Each row comes from the steps of one path. Every step used is in the known rows, and no mark comes twice. Write the path behind each row, first mark first.
Known rows:
vore, goviri: [ -2.0   1.7   6.9 -50.2  -5.4   5.2  -0.6   1.6  -1.6   7.9  -0.8  13.0
   1.3  -8.6   4.4 -17.7  -5.2   6.2  -4.3  -7.6   3.5]
genosot, goviri, meka: [  2.4   9.4  -4.4 -25.1  -8.3 -18.8   0.3  14.3   0.5   5.3   5.1  -7.4
  -2.5   4.7  -2.4 -16.7  14.8 -13.2  -2.2  -2.3   4.4]
genosot, goviri, gikebal: [  1.1   6.5  -3.6 -33.6   3.5  -7.7   0.8  12.6  -9.5   7.2  15.0  -6.1
  -2.5  10.0  -0.6 -18.4  23.8  -9.2  -4.0 -13.7  -3.3]
goviri, gikebal, vore, fizir, meka, tudev: [ 12.2 -13.1   1.0  23.6  16.2  11.5  -0.8 -11.8   3.2 -12.5   2.5  -9.2
   1.9   2.9   1.9  12.7   6.8  -0.4   1.5   4.9  -7.4]
fizir, vore, genosot: [  0.2   0.3   4.6   0.7  -6.6  -2.3   0.1  18.0   2.4  -2.7  -1.1  -1.7
   0.5 -14.8   0.9 -10.0   2.4   1.8   5.0   8.8  -0.4]
fizir, meka, goviri, gikebal, vore, genosot: [ 1.7 -4.8 -3.4  3.1  9.4 -1.3  3.5  6.3  0.7 -5.6  4.9  6.4  5.8  2.8
 -3.7  8.8  4.9  9.8  3.0 -1.3 -8.5]
gikebal, vore, fizir: [ -2.8   1.7   0.2   6.5  -1.8  13.6  -2.8 -16.5   1.6   8.3   3.3   0.0
  -3.8   2.7  -2.4  -1.5  -5.3  -8.2   1.4   4.2   9.5]
fizir, meka, gikebal, vore: [-0.9 -0.3 -6.1 24.3  2.7 -2.8 -2.5  6.2  0.9 -4.0 -4.0 -9.3 -2.4  3.1
  1.5 23.0  2.3 -3.8 -2.3  8.1 -0.7]
fizir, meka, tudev: [ 12.4  -5.0   4.8 -19.3   1.5  -4.5  -1.3  15.3  -0.3 -12.3   1.5 -10.3
  -0.1 -16.3   8.4  -2.0   2.3  -3.6  -2.9  16.7  -7.9]
gikebal, vore: [ -3.3   4.8  -1.2 -18.8  -1.7  -7.1  -1.7  -3.9   2.0   5.7  15.3  -7.7
  -2.6   7.5  -2.2  -5.0   5.0 -12.2   2.5   8.3   5.0]
gikebal, vore, fizir, meka: [ 1.4 -1.9 -4.1 25.3 -1.0  9.6 -3.6  4.4  2.8  3.7 -5.3 -5.2 -3.4 -3.1
  0.4  9.1 -2.8 -4.8 -1.3  8.8  6.6]
gikebal, vore, goviri, meka: [  0.2  -0.3   0.9 -22.7  -2.9  -9.6   0.3 -10.7  13.9   3.3   1.4   4.9
   3.5   9.6  -4.0  -4.6  -0.5   0.3   2.8  -3.6   7.1]
gikebal, vore, goviri, meka, tudev: [  7.5  -7.8   8.4 -27.6   4.3  -6.3   1.1 -19.7  11.5 -13.8   3.4   2.5
   7.1   4.6  -1.9   0.2  -3.6   3.7   4.2   4.8  -3.4]
fizir, meka: [  5.1   2.9  -2.9 -15.4  -6.1  -8.0  -2.0  24.0   1.7   4.2   0.1  -7.7
  -4.2 -11.3   6.2  -7.8   5.6  -6.3  -4.5   6.9   2.5]
goviri, meka: [  6.5   5.4  -1.6 -21.8  -8.9 -15.4   0.7  -1.8  13.1   7.6   4.2  -5.9
  -2.4   0.8   1.0 -17.8   5.6 -12.7   2.5   1.1   9.7]
meka, goviri: [  3.1   4.5   2.9 -50.2  -7.0   2.8  -0.3   5.0  -3.4  10.6   3.9  13.6
  -2.3  -8.3   3.5 -12.6  -9.2   1.4  -4.9   0.9  -1.1]
fizir, vore, goviri, meka: [  8.0  -3.6   4.3 -21.4  -8.2 -10.1  -0.6  16.1  15.5   3.1 -11.6   9.4
   2.2  -6.7   2.0  -9.4   0.7   7.0   0.2  -4.2   2.8]
gikebal, vore, genosot: [-7.1  3.1  1.0 -1.5 -0.9 -2.7  1.5 -7.9  0.2 -2.6 12.4 -3.7  1.7  0.6
 -4.7 -6.2  1.7 -5.1  8.0  9.0  3.1]
meka, goviri, gikebal, vore: [  2.2   0.1  -1.8 -32.2   7.6  -1.7   1.5  -9.5   1.1   8.0  16.9   8.2
   0.4  15.0  -3.0  -1.3   4.6  -0.8   0.8  -6.8  -5.8]
fizir, meka, gikebal, vore, goviri: [ -4.0  -4.4   0.1   7.6   4.0   5.3  -2.1   4.8  -0.4  -5.5 -13.2   6.8
   2.8  -1.0   2.5  23.4  -4.6  11.5  -5.6  -2.8  -2.8]
gikebal, vore, goviri: [ -4.8   0.1   4.5 -34.3  -0.6   0.9  -1.4  -6.2   1.3   4.6   5.6   9.2
   2.0   3.3  -1.3  -4.6  -3.0   3.0  -1.0  -2.8   2.2]
goviri, gikebal, vore, genosot, meka, tudev: [ -2.4  -7.3   5.8  38.9  14.8 -12.6   5.1 -23.0  -4.1 -23.1  13.2 -15.8
   5.6   9.9  -2.3   5.3  -6.1   2.8  10.7   6.1 -14.8]
vore, genosot: [ -3.9   3.9   3.8 -18.3  -5.6   0.3   1.8  -1.1  -1.8   0.8   5.2   0.0
   0.4 -11.8   0.8 -18.7   0.4  -2.9   3.9   4.7   4.4]
vore, fizir, meka: [  4.8  -0.4  -1.5  10.2  -6.3  13.0  -3.3  11.1   1.4   7.2 -11.8  -0.8
  -4.4 -16.0   5.8  -3.9  -4.9  -1.6  -5.4   3.4   7.7]

Write each row's path:
[ -4.0   4.7  -0.7 -18.5   4.8  -4.2   3.8   8.2 -11.4  -1.5  12.7  -3.4
   2.3   3.4  -2.8 -19.1  20.2  -2.4   1.0 -11.6  -3.7]
vore, genosot, goviri, gikebal
[  0.8   1.2  -1.7  32.9  -5.2  -8.7   2.0  19.1  -0.7 -12.1 -13.9  -3.7
   2.7  -3.1  -3.1   8.1   8.8   3.9   2.3  -0.6  -4.9]
fizir, vore, genosot, goviri, meka, gikebal
[ -3.0   2.0  -5.2   6.6   8.2   8.0  -0.9  -8.3  -8.4   7.1   9.6  -3.5
  -1.9  18.1  -6.1  -2.3  15.6  -7.9  -1.4 -12.3   0.4]
genosot, goviri, gikebal, vore, fizir
[  4.9   3.1  -2.1  -0.9  -5.3  -7.2   1.1 -11.3   9.2   3.6  -4.6  -3.1
  -1.8   2.3   2.6  -0.4   2.1  -7.7   0.6  -2.3   6.6]
goviri, meka, gikebal
[-11.3   7.2  -1.7  -2.0  -1.0  -7.2   0.9   7.6 -11.9  -5.6  12.7  -6.6
   1.4   4.8  -8.4  -4.7  10.1  -6.1   3.3   5.0  -2.5]
gikebal, vore, genosot, goviri
[-10.2  -0.3  -1.9  71.4  -0.1   9.2  -1.8 -24.1  -6.2  -0.8 -11.5  -4.4
  -5.4   7.8   0.2  23.1 -26.2   2.3  -0.6   0.0   2.8]
genosot, meka, gikebal, vore, fizir
[  2.2  -3.0   7.3 -33.1  -5.3   1.8  -2.6  20.6   2.7   4.6  -8.0  11.2
   1.0 -12.1   5.1  -9.3  -2.8   9.4  -3.6  -2.6  -0.9]
fizir, vore, goviri
[ -5.1   2.7  -1.8   5.0   1.6   1.3  -1.4 -14.6  -1.2   0.9   6.1  -4.0
  -2.6   8.2  -0.7  11.9  -0.4  -7.5   1.1   3.6   1.6]
meka, gikebal, vore
[  1.5  -1.5   5.1 -48.6   5.0   4.0   1.3  -5.7   1.1   9.3   5.0  12.4
   3.0   2.3   3.9 -19.2   7.5   6.3  -3.0 -19.8   0.7]
vore, goviri, gikebal
[  2.1  -1.4  -3.9  40.1  -0.7   9.1  -0.8 -31.9  11.0   2.2  -9.4  -1.1
  -1.6  10.4  -3.3  16.3  -7.6  -5.3   3.1  -2.5  11.4]
goviri, meka, gikebal, vore, fizir
[ 4.4 -5.6 -6.1 28.0  8.9  8.0 -1.4 -2.7  5.6  4.2 -0.1 -6.2 -2.0  7.5
 -0.6  7.6 10.8 -3.6  0.1 -4.7  2.9]
goviri, gikebal, vore, fizir, meka
[ -3.2   5.5   1.7  -8.9  -8.5  -9.8   0.3   6.4  -7.4   6.3  -2.2   6.6
  -4.5  -5.5   4.0  -6.1 -25.0   6.0  -5.2   2.8  -5.1]
genosot, meka, goviri
[  6.0   0.9   0.9 -48.1   2.9   1.1   1.9  -3.5  -1.2  12.2  10.9  12.4
  -1.0   2.9   2.8 -14.2   3.0   1.8  -3.2 -11.5  -4.4]
meka, goviri, gikebal
[  2.2  -1.0   3.5 -17.2  -4.1   1.9   1.2 -12.4   8.0   2.0 -13.7  11.9
   3.4  -1.2   3.3  -0.4  -5.9   7.9  -2.7 -13.2   5.4]
vore, goviri, meka, gikebal
[ -7.4  -1.1   3.6 -12.8   2.8   9.2  -1.1 -16.5  -2.3  -0.3  -4.0  11.4
   2.9   5.2   0.2  12.7  -8.3   8.2  -2.3  -6.7   0.8]
meka, gikebal, vore, goviri
[ 2.4  0.7 -2.8  7.4 -1.8  0.3 -1.9 14.1 -1.7 -0.2 -9.5 -4.9 -3.0 -9.8
  7.6 10.0  0.4 -0.6 -6.2  2.4  0.5]
fizir, meka, gikebal
[ -0.2  -3.9   2.6  28.1   1.7  -9.3   4.0  14.8  -3.5  -4.9  -5.3   7.5
   1.5  -3.9   0.9   0.3 -14.4  18.6   2.4  -4.9 -15.3]
fizir, vore, genosot, meka, goviri, gikebal
[ -3.6   0.7  -1.7  33.0   0.5  -5.9   3.4 -23.2   9.6  -8.9  -1.3  -5.0
   3.9   8.3  -6.0  12.4  -1.1  -2.8   9.8   3.1   5.2]
goviri, meka, gikebal, vore, genosot
[ -6.1   1.2   3.1  43.5  -7.6 -14.0   0.7  20.4  -2.4  -6.9  -8.2  -8.4
  -1.7 -12.1   2.0  -3.5 -14.4   5.9   4.7  10.3  -5.3]
fizir, vore, genosot, meka
[  3.5  -3.2  -2.5   8.5  -1.9  15.4  -3.1   4.6  -0.4   5.1 -10.5  11.1
  -1.8  -6.2  -0.1  14.2 -15.3   6.5  -5.0   6.1   0.2]
gikebal, vore, fizir, meka, goviri
[ 1.3 -1.5 -8.9 26.4  9.5  4.4 -1.8 14.2 -6.4  1.3  0.0 -8.4 -2.3 12.5
 -3.6  8.5 18.9 -4.4 -4.4 -8.5 -2.4]
genosot, goviri, gikebal, vore, fizir, meka
[  0.8  -2.3  -2.5   9.5   8.7  12.0  -0.7 -23.2   3.9   9.3   8.8  -1.3
  -1.5  14.0  -2.6  -3.2   7.0  -8.1   3.1  -8.2   5.4]
goviri, gikebal, vore, fizir
[ 10.6  -5.6  -1.7  -5.5   4.4  17.1  -0.1   6.0  -0.1   9.0  -9.9  14.8
  -0.7  -7.4   4.8  -0.9  -4.4  10.6  -7.7 -10.9  -1.8]
vore, fizir, meka, goviri, gikebal
[-13.7   3.9   0.0  40.6  -2.8 -14.7   2.0  -5.6  -3.9  -7.1   6.3 -11.6
  -0.7   3.1  -4.0   1.7 -15.3  -1.2   7.2  10.0  -0.9]
gikebal, vore, genosot, meka
[  7.2  -1.9   0.1  -7.6  -6.5  18.2  -2.4  12.2  -1.8   8.7 -15.6  15.3
  -2.8 -18.6   5.3   1.2 -16.3   9.1  -9.3   1.1   1.3]
vore, fizir, meka, goviri
[ -7.0   8.4   1.3 -18.7  -5.7  -2.9   1.6  14.5 -13.7  -1.5   6.6  -2.3
   0.2  -7.6  -2.8 -17.1   7.8  -3.2  -0.4   1.2  -1.1]
vore, genosot, goviri
[-12.9   5.1  -1.8  19.4   2.1   1.4   1.3  -3.2 -14.9 -10.7   3.9  -3.7
   1.5   6.4  -6.6  13.4   4.4   0.1   1.9   1.5  -4.8]
meka, gikebal, vore, genosot, goviri
[  3.4  -2.3  -1.8  31.6  -2.3  20.6  -2.9   1.0  -2.7   1.7 -20.4   1.7
  -3.9 -14.2   7.6  13.6  -8.3   4.1  -7.1  -0.8   5.7]
vore, fizir, meka, gikebal
[  1.7  -1.3   3.3   4.2   3.4 -15.7   3.6  -7.0  -1.6 -23.8  10.1 -13.3
   6.9   5.7  -9.1  -0.2   9.8  -6.2   8.5  12.8  -8.4]
gikebal, vore, genosot, goviri, meka, tudev
[ -5.7  -1.5  -2.8  40.5   3.4   1.9   0.6   2.3  -1.5 -12.2  -6.7  -6.0
   2.5  -3.7  -1.2  23.1  -0.8   3.2   2.9   9.9  -1.7]
fizir, meka, gikebal, vore, genosot
